Known rows, with every way that one mark hangs from another:
Q942{Q397{Q682{Q941{Q288{Q97}}}}}: 2.9  -5.9  20.7  10.9  -37.7  -26.1  0.2  -3.7  -2.9  -5.8  20.1  14.5  -5.2  -6.3  5.9  11.3  6.7  -3.3  7.1  27.2  27.8  7.2  -81.8  1.4
Q682{Q97{Q856} Q397}: 8.6  8.9  -4.7  9.7  17.0  14.0  -4.0  1.8  -10.2  0.6  13.0  -0.7  0.7  9.4  -21.7  -11.8  -8.1  11.3  -19.8  -20.3  -6.8  -18.9  33.8  5.8
Q97{Q856}: -1.3  1.5  0.3  -8.1  8.3  8.1  -7.0  1.3  -15.0  11.2  -23.8  -9.1  -10.2  1.5  -23.9  -2.1  -5.9  -7.3  -9.1  -23.9  -15.4  -19.8  23.0  4.0
Q942{Q397{Q682{Q941{Q370}}}}: 2.5  -8.6  13.2  31.9  9.1  -38.2  2.0  0.9  10.7  -6.8  42.5  3.4  -5.3  -8.0  -23.3  2.0  8.0  -5.3  6.7  3.2  4.5  6.3  -48.6  -0.9
Q942{Q397{Q682{Q97 Q941}}}: 6.6  6.9  12.0  16.1  -6.6  -33.6  4.4  1.8  -9.7  -8.4  40.9  12.4  11.1  1.6  -28.5  -0.2  -0.8  11.4  -16.9  6.6  13.9  -19.3  -49.7  8.3
Q841{Q97{Q288}}: -3.7  -1.6  -9.4  -19.5  -2.0  -39.4  -6.2  4.9  -9.6  -13.9  1.1  34.2  -10.2  1.9  5.1  19.0  0.1  -10.4  -5.2  6.3  -14.4  -8.3  70.5  12.1
Q397{Q682{Q97{Q288 Q856}}}: -19.1  1.2  -8.4  -19.2  -13.7  -8.7  2.9  -1.7  -22.1  -24.9  6.2  5.0  -19.3  9.3  -25.7  8.4  -12.4  1.0  -8.3  -13.3  -0.6  -36.9  32.9  3.5
Q370{Q941{Q288 Q682{Q97{Q856} Q397{Q942}}}}: 10.0  11.0  -1.9  -13.6  20.7  32.3  6.9  -3.7  9.2  -4.9  -5.5  -9.1  45.6  -2.6  32.0  -19.2  4.0  9.0  15.4  11.4  -0.2  15.9  -37.9  -2.7
Q941{Q288 Q682{Q97 Q397}}: 26.7  9.3  1.0  -24.0  25.8  -17.2  2.0  3.5  -7.4  -18.9  6.0  38.2  -10.8  -0.8  -9.1  -18.2  4.1  12.2  -16.0  26.9  3.6  3.1  -4.5  -4.4
Q370{Q941{Q288{Q97{Q682{Q397{Q942}} Q856}}}}: -7.1  -9.6  1.2  5.0  -27.6  59.1  -3.3  -9.9  16.9  28.2  -7.9  -32.3  7.7  -1.7  69.5  -1.2  5.2  -17.6  44.9  11.0  15.3  22.0  -19.4  -0.7
Q397{Q682{Q97{Q288} Q941} Q942}: -5.8  11.7  -9.4  -8.6  -17.5  4.3  8.0  -0.9  -7.6  -33.2  19.2  15.0  11.2  0.7  24.0  21.9  -0.3  -19.4  -27.6  9.6  -0.7  -27.1  -46.5  13.9
Q397{Q682{Q97}}: 2.5  6.9  3.3  -28.6  7.4  -33.1  0.5  2.3  -15.2  -26.9  32.4  16.2  -18.6  6.0  -28.2  3.2  -1.8  -4.6  -12.6  0.9  1.8  -37.0  -16.9  3.1
Q370{Q941{Q288 Q682{Q97{Q856} Q397}}}: 12.5  12.4  -0.8  -1.1  25.3  13.5  5.2  -1.7  2.0  -1.5  -2.3  -1.2  26.1  1.5  0.2  -23.9  0.0  31.8  18.2  14.9  0.7  4.2  -0.9  -0.9
Q841{Q97{Q856}}: -1.9  -0.1  -3.0  -24.5  15.5  -11.2  -5.1  3.5  -4.2  -4.7  -0.1  4.2  11.1  2.2  -25.3  3.7  -4.5  -7.0  5.7  -20.4  -10.6  -10.3  48.9  3.9
Q682{Q97{Q288 Q856} Q397}: -1.8  5.3  -13.1  16.5  -1.5  12.2  -3.6  0.2  -16.2  -1.8  1.3  7.2  -12.1  11.1  -6.7  -1.2  -11.9  12.4  -23.4  -12.8  -8.0  -18.8  70.3  10.9
Q288{Q941}: 7.0  8.1  7.1  -3.3  6.2  -12.7  -11.3  4.6  -11.7  33.5  -31.1  -19.9  -2.6  1.0  -3.2  -0.4  0.2  6.2  -22.3  -7.0  -15.8  -6.4  -3.0  -0.8
Q288{Q97{Q856} Q941{Q370 Q682{Q397{Q942}}}}: -0.3  -6.8  7.6  6.1  7.2  18.3  0.4  -0.5  20.9  11.7  8.3  -35.4  3.3  -4.0  24.0  -4.5  8.4  -18.3  11.5  -7.9  7.7  39.0  -49.7  -15.8
Q942{Q397{Q682}}: -0.5  -8.4  14.7  -2.3  1.0  -37.9  -6.0  0.6  -18.3  4.0  28.1  1.2  -22.1  -2.1  -20.4  -0.5  0.7  -12.9  4.7  -2.7  2.2  -10.0  -16.5  1.5
Q841{Q97{Q682{Q397 Q941{Q370}} Q856}}: 5.4  -8.6  -11.0  25.8  24.8  18.9  2.1  2.5  32.2  6.6  39.3  -9.3  5.8  -2.1  -4.3  -6.0  2.3  -6.0  23.1  -11.7  3.0  13.1  57.2  -0.9
Q370{Q941}: 3.8  9.1  4.3  10.5  16.1  -13.1  -7.2  1.2  -5.0  18.3  -3.4  -9.5  7.1  -0.4  11.7  2.1  4.1  1.5  12.0  4.6  -19.4  -15.4  -3.4  14.2
Q288{Q97{Q682 Q856}}: -10.9  -11.2  4.8  -9.7  -34.4  13.0  -5.1  -2.3  -9.2  21.4  -11.6  -8.4  -44.2  4.8  -7.9  6.0  -3.9  -20.2  13.1  -8.9  14.7  -18.3  23.3  -1.4
Q682{Q941}: 13.0  12.1  0.3  13.7  9.9  1.1  -3.7  4.3  -6.2  9.1  -8.9  3.7  3.3  -3.9  -6.4  7.0  2.4  -5.7  -26.5  0.6  -17.2  -22.2  -20.5  14.8

Rows:
1.8  2.0  5.7  -5.9  -3.2  40.2  1.8  -6.3  12.0  4.5  0.1  -20.3  24.7  -6.4  55.0  -5.1  8.6  -15.4  37.0  16.3  8.6  28.6  -57.1  -0.5 -> Q370{Q941{Q288{Q97{Q856}} Q682{Q397{Q942}}}}
4.4  7.5  -2.2  20.6  14.7  -6.7  6.4  2.0  13.8  -14.8  -4.1  9.4  14.4  2.4  -36.7  -1.3  -1.2  18.6  -17.4  -14.5  -2.6  -11.3  -11.6  1.8 -> Q682{Q97{Q856} Q941{Q370}}
10.2  4.7  1.9  10.9  34.7  -6.9  3.5  4.4  11.6  8.1  6.8  -16.6  4.6  3.9  -30.6  -23.8  -0.7  27.5  -6.5  -10.5  0.3  16.4  4.8  -16.9 -> Q288{Q941{Q370 Q682{Q97{Q856} Q397}}}
-14.4  0.0  -7.7  -8.3  -9.3  -7.8  -6.9  3.1  -7.7  18.9  -30.7  -16.4  18.0  5.6  0.1  10.4  -9.0  14.1  -2.2  -18.1  -13.6  1.1  73.9  -0.2 -> Q841{Q97{Q288{Q941} Q856}}
13.1  14.3  8.1  -23.8  12.3  -33.0  1.6  7.3  -12.9  8.6  -15.9  3.5  -0.6  3.3  -24.0  -11.8  0.4  23.4  -27.0  7.6  -0.3  -9.9  -22.5  -6.8 -> Q288{Q941{Q682{Q97}}}
-7.0  -7.2  -8.5  10.1  17.2  25.5  0.6  0.1  11.2  14.1  -16.9  -28.9  1.8  -4.7  26.9  -4.9  3.1  -11.0  -2.5  -10.2  -15.3  36.9  10.0  -13.0 -> Q97{Q288{Q941{Q370 Q682{Q397{Q942}}}} Q856}
-3.7  9.1  -9.2  24.8  -6.1  16.7  -5.6  1.2  -13.6  25.2  -20.8  -22.6  7.5  12.2  3.3  -4.1  -12.9  32.3  -30.0  -17.0  -8.4  -7.7  55.6  2.0 -> Q682{Q97{Q288{Q941} Q856} Q397}
-18.0  -0.2  -11.0  0.6  -6.9  12.3  12.8  -3.7  12.7  -39.9  15.1  1.4  11.0  -0.4  5.3  16.5  -0.9  -13.7  -9.6  -10.0  1.0  -9.8  -34.9  1.4 -> Q397{Q682{Q97{Q288 Q856} Q941{Q370}} Q942}
3.4  2.4  -9.1  -18.3  15.3  -3.3  -1.7  5.7  2.5  6.8  11.6  -3.2  23.6  -3.8  47.2  5.1  4.8  -16.4  -5.8  11.0  -10.3  29.0  25.8  0.1 -> Q841{Q97{Q288{Q941{Q682{Q397{Q942}}}}}}
10.2  13.4  -1.1  -4.4  -1.0  15.9  4.1  -0.4  -1.3  -7.1  -39.5  15.9  24.9  1.1  -19.5  -4.0  -4.9  27.5  -26.3  -0.4  0.8  -13.2  -23.5  2.9 -> Q682{Q97{Q856} Q941{Q288}}
1.0  -14.5  21.7  19.3  -23.9  -44.3  3.2  -3.6  17.9  -18.2  27.9  19.2  -13.4  -9.1  -1.9  10.8  12.4  -2.2  20.2  29.1  28.5  25.3  -83.6  -7.5 -> Q942{Q397{Q682{Q941{Q288{Q97} Q370}}}}
-7.4  5.7  1.3  -27.3  5.4  -6.3  2.0  -0.3  -16.3  -22.1  18.0  -4.0  -6.8  7.7  -40.1  -1.5  -9.0  0.9  -5.5  -19.6  1.4  -37.8  -2.2  0.1 -> Q397{Q682{Q97{Q856}}}
-2.1  2.9  -15.8  37.5  3.7  31.9  7.0  -1.6  18.1  -17.4  7.7  2.8  19.2  1.2  22.4  7.4  -1.0  -1.9  -21.2  -10.9  -7.5  9.2  3.2  8.0 -> Q682{Q97{Q288 Q856} Q397{Q942} Q941{Q370}}
-0.7  -8.3  -8.5  -3.6  4.5  61.0  -5.3  -2.4  0.1  27.2  2.3  -25.6  -15.4  -0.7  23.8  -9.3  -3.2  -35.4  4.2  -22.8  -6.4  -1.3  26.0  -0.5 -> Q97{Q682{Q397{Q942}} Q856}
2.1  -13.3  -5.5  -11.5  6.6  4.5  5.3  0.0  32.0  -4.5  -16.5  14.7  6.2  -7.1  -9.0  -2.4  5.1  3.9  26.8  5.0  9.0  20.9  28.0  -12.6 -> Q841{Q97{Q682{Q941{Q288 Q370}} Q856}}
-12.1  -4.6  -16.8  3.1  -19.6  19.6  2.0  1.3  -1.1  10.4  -9.8  3.9  1.5  1.0  3.1  12.9  -7.1  -3.8  6.7  -5.6  -1.2  -11.3  78.0  8.5 -> Q841{Q97{Q288 Q682{Q941} Q856}}
-15.7  -8.0  0.9  36.6  -17.1  -24.7  9.5  -2.6  3.0  -19.5  21.7  9.6  -0.4  2.9  -29.1  4.8  -4.9  19.4  -1.4  -6.1  13.6  -1.6  -5.0  0.2 -> Q942{Q397{Q682{Q97{Q288 Q856} Q941{Q370}}}}
5.3  2.9  7.4  6.5  0.7  19.4  -0.3  -4.2  3.6  7.1  2.4  -14.7  8.6  -2.6  25.0  -9.7  5.2  7.5  36.6  20.9  8.2  17.9  -19.5  0.9 -> Q370{Q941{Q288{Q97{Q856}} Q682{Q397}}}
-14.2  2.1  -4.6  7.0  -14.7  12.5  -8.6  0.5  -18.8  35.0  -55.1  -28.1  -5.7  4.4  -0.2  5.4  -10.0  15.0  -19.5  -21.6  -18.9  -7.7  43.4  0.1 -> Q97{Q288{Q941} Q856}
6.4  -12.3  14.2  16.6  4.4  -36.3  2.8  -1.8  16.3  -12.3  14.3  17.1  -2.5  -11.7  -14.6  -1.8  10.5  3.2  11.6  18.1  9.7  22.8  -62.4  -8.9 -> Q942{Q397{Q682{Q941{Q288 Q370}}}}
-12.7  -13.8  -20.0  -11.9  -9.1  40.0  -3.2  -1.4  6.2  8.4  14.6  -3.7  -5.1  1.5  42.1  6.8  -4.4  -32.3  15.1  -11.7  -3.0  9.6  89.0  3.9 -> Q841{Q97{Q288 Q682{Q397{Q942}} Q856}}
1.9  4.1  6.2  4.5  -27.9  21.4  -1.2  -3.0  -0.1  1.6  -35.1  2.4  5.2  -2.9  2.9  9.7  0.1  3.9  -6.7  5.1  8.3  -3.6  -45.1  3.8 -> Q682{Q941{Q288{Q97{Q856}}}}
-9.3  -6.3  4.9  0.3  -23.0  -52.8  0.1  -0.3  -25.5  -15.0  28.6  30.1  -24.3  6.4  -16.3  6.7  -4.8  6.7  -9.8  9.8  12.1  -16.3  12.0  4.8 -> Q942{Q397{Q682{Q97{Q288}}}}
-2.9  -4.1  -0.1  -2.2  10.2  -39.7  -0.8  5.1  0.5  7.3  -27.1  6.5  -29.4  -3.9  -3.8  2.0  7.0  7.7  -6.7  12.7  -14.5  17.0  16.0  -12.0 -> Q97{Q288{Q941{Q370 Q682}}}
-2.5  -15.0  0.1  -14.3  -30.9  55.4  -4.8  -7.2  7.3  15.1  -13.3  -10.5  -21.8  -2.1  48.8  1.0  1.7  -32.8  17.6  3.3  17.5  18.7  -8.7  -7.5 -> Q941{Q288{Q97{Q682{Q397{Q942}} Q856}}}
14.1  -8.8  5.7  -32.4  27.5  -42.9  1.8  2.8  10.2  -22.1  -23.7  39.3  -33.7  -11.6  -19.5  -8.2  13.8  -6.6  6.9  26.6  -5.0  20.2  -19.4  -15.7 -> Q941{Q288 Q370 Q682}
-2.1  1.7  11.4  -15.8  -12.2  0.4  2.1  -4.2  -0.6  3.4  -26.2  -5.0  4.7  -3.9  8.5  -1.9  6.3  7.6  36.6  20.7  8.5  7.9  -36.2  -1.6 -> Q370{Q941{Q288{Q97{Q856}} Q682}}
